Known rows, with every step that occurs
botuv-fose-tebo-vilar: [ 20.4  10.7  -8.2   1.7  -7.8  12.0  -2.6  24.1   7.9 -19.8  15.4   3.3
   8.7 -23.9  -8.7   7.2  -3.2  -8.5  17.9 -11.7   4.6   2.9  25.9  17.3]
tebo-lufa-vilar-tigef-deko-botuv: [-22.9  -2.9  11.7   7.7   9.4 -11.4   4.1  -5.3  -7.2  12.3 -14.0 -27.7
  14.4  16.2  -4.5 -11.8   6.3  12.4 -25.7  -1.9 -12.6  -2.8 -17.9 -21.1]
botuv-fose-tebo-vilar-tigef-deko-lufa: [ 14.3 -31.9 -10.1   8.9  29.3   9.3  -7.9  12.3   1.0  10.7   7.5  19.6
 -12.1 -24.7 -24.4  -3.6 -12.3 -17.2  -1.8   0.9  -7.0  -7.4 -20.1   8.7]
deko-botuv-fose-tebo-lufa-vilar-tigef: [-17.8  17.3   9.5   1.5 -12.8 -41.4  -4.3  25.4   1.2 -13.4  -6.0 -34.3
  13.3  -3.9  -6.2  -0.8  -9.6  -1.9 -14.7 -19.5 -14.4   2.9  17.5 -23.8]
fose-botuv: [  3.2  17.3  -6.2 -13.2 -19.7  18.9  21.0 -12.0   5.2 -14.5  -4.1  22.5
   9.8   1.9  42.2   5.4   7.8   3.3  28.4   2.0  45.2   9.0   9.2   9.7]
tebo-lufa-vilar-tigef-deko-botuv-fose: [-32.1  14.9   3.0  19.6   4.4  -9.2  -4.6   5.4  -9.0   7.7  -7.5 -32.9
  13.9   7.6 -19.2  -1.4  14.8  11.7 -23.3 -15.4 -18.2  -3.9 -11.9 -24.9]
rakag-tebo-vilar-tigef: [ 25.3  27.6   1.5  -4.2 -10.7  21.7   8.3  32.9  21.1  11.4 -16.3  -0.2
 -36.6 -39.7  -0.6  -6.6 -14.9   1.5 -16.7   5.9   0.6   6.4 -30.5   8.7]
rakag-tebo-lufa-vilar-tigef-deko-botuv: [-21.9   3.2  16.8  14.7  -8.5 -25.8   2.7   3.5  -3.5  18.7 -18.8 -32.3
  -9.4   6.2  -2.7  -7.1  -0.9  27.6 -41.9   6.9 -33.0  -4.2 -30.5 -18.2]
tebo-lufa-vilar-tigef-deko: [-24.4   3.5  14.0  10.4   7.2  -1.3  -0.7  -9.0  -1.4  18.5  -6.0 -19.8
  12.3  11.5 -12.4   2.4   2.5 -20.6 -14.3  -4.4  -5.9  -7.5  -2.1 -17.6]
fose-botuv-deko-tigef: [ -5.1   0.0 -26.5 -24.8 -15.4  13.1  10.6 -18.2  -1.3 -10.1  -4.3  30.1
 -26.1  34.4  30.5   6.4   8.9  -3.6  30.9   7.5  37.9   2.3  12.1 -11.2]
rakag-tebo-lufa-vilar: [-15.2  26.4  24.9  10.0 -33.6 -13.7 -12.2  -1.2   3.7  -2.8  -5.4 -29.8
  11.6  -3.4  21.1  16.6   0.3 -14.0 -11.5   3.9  -5.3  -3.3  10.3  -5.2]
rakag-tebo: [ 16.7  36.4   9.7   3.1 -18.9  12.9   1.4   1.7  11.4  -2.1  -9.5   3.2
  -6.8 -21.7  27.0  12.8  -1.0   8.9   1.4   9.5   8.5  10.2  -4.8  16.3]
rakag-tebo-vilar-tigef-deko-botuv-fose: [  8.2  15.9 -13.4  18.6   2.1  12.8   8.1  32.0   4.1  13.9 -12.9  -8.1
 -35.8 -28.5 -25.3 -11.7   4.9  49.8 -31.8  -0.8 -25.6   2.6 -48.7   5.6]
lufa-vilar-tebo: [ -1.7  -3.6  18.0  -9.0 -19.0  -6.5  -1.4   1.8  -1.7  -9.2   8.8  -3.5
  11.1  14.7   5.6  11.8   1.1 -33.4  18.5   1.0   3.5   9.8  36.4   1.8]
vilar-tigef-deko-lufa-tebo: [-14.6 -16.0  -8.7   8.0  28.8   4.7   2.0 -40.7  -1.4  18.4  -9.7  23.9
   6.7   5.6   6.2   2.7  -1.8 -16.5   5.1  10.8  -0.1  -5.2 -32.7  -9.4]
botuv-fose-tebo-rakag: [ 13.5  11.7  -6.5   0.6 -15.2 -23.0 -19.3  15.8  -2.1 -34.4  19.4   2.1
   0.1 -32.9   3.2  21.5 -10.4  22.5  17.8  -7.2  -5.4   0.4  50.3  27.0]
botuv-deko-lufa-vilar-tebo-rakag: [  0.1 -45.1   8.4 -15.9 -12.7 -33.3 -49.3 -12.3 -14.5 -29.0  19.3  20.1
 -16.7  13.9  11.2  10.0   0.0 -17.2  17.2  11.8   4.7 -16.3  34.5   8.8]
lufa-tebo-vilar: [  0.2  15.4 -13.4  -2.1  -8.6  18.5   7.6 -14.5   8.8 -15.2   0.7   3.5
  18.8   0.8   9.6   2.2   5.1 -11.0  17.5  -2.5   6.6  -0.8   5.1   2.9]
botuv-deko-tigef-vilar-tebo: [ 13.2  -9.5  -6.3 -30.7 -13.0  10.9 -13.3   5.8  -8.6  10.9  20.1  21.8
 -47.3  38.5  -0.3  -9.2   0.5 -17.3  13.1  11.6  19.9   1.2  18.3  -0.2]
lufa-vilar-tigef-deko-botuv-fose-tebo-rakag: [ -1.6 -21.7  -5.9   7.3  -1.4 -55.8   4.9  16.3  -2.5 -14.9  10.9 -22.2
  -2.4  -9.6 -34.8   2.5  -3.2  55.1 -20.1 -17.1 -43.5   0.5  18.9   3.4]
tigef-deko: [  7.4   6.6   0.3   8.7  14.2  28.3   6.2 -22.2  -2.4   5.4   1.9  13.9
  15.8   2.6   6.7   7.2  14.2   5.4  12.7   5.6  11.9   3.0  -2.3  16.8]
tebo-vilar-tigef-deko: [ 16.6  -1.2  -8.6   1.7  22.5  37.9  13.2   9.0   8.6  18.4  -4.8  10.3
 -13.7 -14.3 -20.8 -12.3   0.8   0.8  -6.7   0.8   4.1  -0.6 -25.2   8.9]

Rows
[  4.5 -13.1  -8.3  -2.4   5.3  18.8  -9.3 -28.3   1.8 -10.8  -2.9  16.1
  24.2  -2.7  24.2   1.4   3.3 -27.3  17.1   9.9  15.1  -7.4 -17.7   3.5] | deko-lufa-tebo-vilar
[ -2.8  -7.5  -3.8  10.0   6.4 -33.2  22.6  11.2   5.7  -0.4   2.8 -18.5
  12.1   6.3 -32.2  -1.1   3.6  24.7 -14.1 -23.2 -28.9  10.1   5.1 -10.2] | lufa-vilar-tigef-deko-botuv-fose-tebo
[ -1.4  25.1 -11.9  13.3  19.8  16.1   8.7   9.3  -1.4   8.7 -11.3  -1.2
  -5.3 -11.8 -14.3  -5.1  13.7  33.8  -8.6  -8.5  -2.3  11.7 -25.4  -2.0] | vilar-tigef-deko-botuv-fose
[  9.5 -18.0   4.8   9.2  29.1  28.9  -9.4 -35.0  -9.5  10.0  -0.8  27.2
  20.6  -1.5  21.1   6.3  12.2 -12.1  12.4  18.3  19.3  -2.4 -23.2  16.0] | tigef-deko-lufa
[  6.6 -12.0 -14.6   6.4  10.3 -35.9  -4.2  21.8  -8.1 -13.5   6.4  -0.7
 -20.3 -23.2 -19.4  -2.6 -11.9  64.5 -12.3  -4.3 -30.9   0.4   7.3  14.5] | vilar-tigef-deko-botuv-fose-tebo-rakag
[  4.4   2.9 -10.7   8.9  16.0 -13.6  13.7  15.8  -0.7   1.7  -1.9   2.2
  -6.9  -9.6 -16.8  -6.0  -4.5  33.7  -6.4  -8.5 -16.2   9.9  -6.8   1.7] | vilar-tigef-deko-botuv-fose-tebo
[ -5.6  -9.9 -20.3   2.4  16.5   5.4  22.5  -9.7   0.9   6.2 -12.7   0.5
  -0.8   9.3 -13.7 -22.3   4.4  31.3 -13.4   1.2 -17.6  -1.7 -36.8  -9.1] | lufa-tebo-vilar-tigef-deko-botuv
[-15.9  27.0  18.7  -2.1  -8.4  -1.8  -5.1   5.8   8.2   5.7 -12.4 -24.1
  12.0  -3.0   4.6   3.5  -5.1 -36.7  -7.7  -8.7   9.8  -1.1   8.7 -20.6] | tebo-lufa-vilar-tigef
[ -7.6 -53.5  17.8   3.1  10.8  -5.2 -14.1 -26.3 -17.6   8.4  12.6  14.7
  15.2  24.9   3.6  10.0   6.0 -35.0  11.8  18.8  -3.2  -4.4   5.8   5.2] | tigef-deko-lufa-vilar-tebo
[-12.8 -19.8 -31.2 -18.2  -7.6  -0.2   1.7 -20.6   8.3 -12.1  -7.9  43.9
 -24.5  17.6  21.0 -14.2  -0.7 -15.8  17.8  -0.3  35.0 -15.9 -26.2 -18.8] | fose-botuv-deko-lufa-tebo-vilar-tigef
[  9.1  -9.4   8.1 -14.6 -17.2  -7.9 -27.4  11.4 -14.7 -22.6  13.7  13.5
 -19.6 -14.1  19.0   9.5 -15.5   8.6  19.8  21.0   3.2  -0.8  42.5  27.3] | vilar-tebo-rakag
[ -1.1  17.8  -9.8  18.1  12.8  19.4   1.2  -7.3  -9.5  -5.2   0.1  -0.1
  18.9  -1.4  -0.4   3.2  26.8  41.0   4.4  -6.4   1.6   8.0 -10.2  10.0] | tigef-deko-botuv-fose
[ 17.2  -8.1   5.2 -27.4 -11.2  16.6   1.8  10.3  -9.4  20.7  13.1   9.1
 -30.5  21.5   5.6  -6.1  -7.8 -20.4   9.2  18.7  12.9  11.0  12.8   6.9] | deko-tigef-vilar-tebo
[  1.1  -3.7   3.9   3.0  13.6  -5.3  26.6  -5.9   7.2  12.1 -13.8 -15.2
  13.0  10.9 -15.3  -9.5  13.9  23.8 -17.8 -10.3  -9.5  11.3 -23.7 -11.1] | lufa-vilar-tigef-deko-botuv
[  5.1  -6.9 -10.1  -5.8  14.2  14.3  -2.1 -11.9   9.5   3.2 -13.5  15.0
  -0.3 -15.1   9.7  -6.8 -10.5 -32.7   5.1   5.9  10.0  -5.1 -32.8  -8.2] | deko-lufa-tebo-vilar-tigef
[-29.3  -0.8   6.1  17.1  -1.6 -29.7  -5.4   9.6  -2.6   6.0  10.9 -22.9
   9.3   5.9 -30.7  11.3  -7.9 -19.1 -10.2 -18.6 -24.6  -8.3  26.1 -18.0] | botuv-fose-tebo-lufa-vilar-tigef-deko
[ 30.5  -6.5   1.2 -10.0  -4.1  10.2   7.2  12.4  10.6 -16.3   8.5   8.4
   9.2 -15.7   7.0  -2.8 -11.2  -9.3  15.2   1.5  10.8   1.9  19.2  20.3] | fose-tebo-vilar
[ -2.4  10.2  23.8 -14.2 -23.2  10.4 -24.0  11.9 -17.8   7.7  18.2   3.5
 -11.6  13.5  20.1 -12.3  -8.6 -20.7   2.6  12.3  23.4  -7.5  18.6   7.6] | tigef-vilar-tebo-lufa
[ 22.4  15.2 -12.0 -22.0  -5.0  25.4   0.0  -8.3   4.4  10.9   9.6  12.7
 -24.7  27.2   2.0  -6.7  13.3  -4.0   6.0  -4.4  31.2   3.8  -0.5  -0.4] | botuv-deko-tigef-vilar
[-19.6 -19.6  13.5   5.3   4.5 -30.2   4.5  -1.2  -0.6  11.6   4.2 -16.6
  11.1  12.9 -15.3   2.6 -15.0 -21.0 -12.2  -4.5 -21.2  -8.2  18.1 -15.6] | fose-tebo-lufa-vilar-tigef-deko
[ -8.3  -3.7 -19.5   5.3  12.5  15.5  18.8 -11.6   7.4  12.0  -3.2   7.4
  -3.6   3.8 -21.6  -7.8  -1.0   0.1  -2.4  -1.7 -11.6  -5.6 -19.9  -6.9] | lufa-tebo-vilar-tigef-deko
[ 32.0   0.8  -2.6 -15.5   5.0   6.9  14.4  29.8  18.6  -2.1  -2.6   8.4
 -13.1 -26.7  -7.5 -10.6 -24.4 -15.5   3.7  -2.2   5.7   5.0   2.6   8.3] | fose-tebo-vilar-tigef
[ 10.3   0.6  -0.7   7.0  17.6  19.6  11.1 -19.0  -8.4  -1.3  -6.2   5.9
  18.9   7.8  14.6  -6.2  18.6  38.9   1.2   7.4   5.0   7.2 -18.8  12.4] | tigef-deko-botuv
[ -9.4  -0.7  22.0  -2.1 -18.9 -28.7  -7.7  -4.6  -0.1 -15.7   9.5 -21.0
  33.4  11.4  14.8  12.6  -9.4 -31.2   6.5  -4.8  -1.2  -4.8  42.8  -5.7] | fose-tebo-lufa-vilar
[-15.5  21.3  21.2   3.1 -17.1   2.6 -11.9 -10.8   0.1  -9.0  -1.7 -23.7
  34.4   7.8  18.0  12.6   8.3 -28.4   4.9  -5.9  12.7  -4.2  23.4  -9.2] | tebo-lufa-vilar
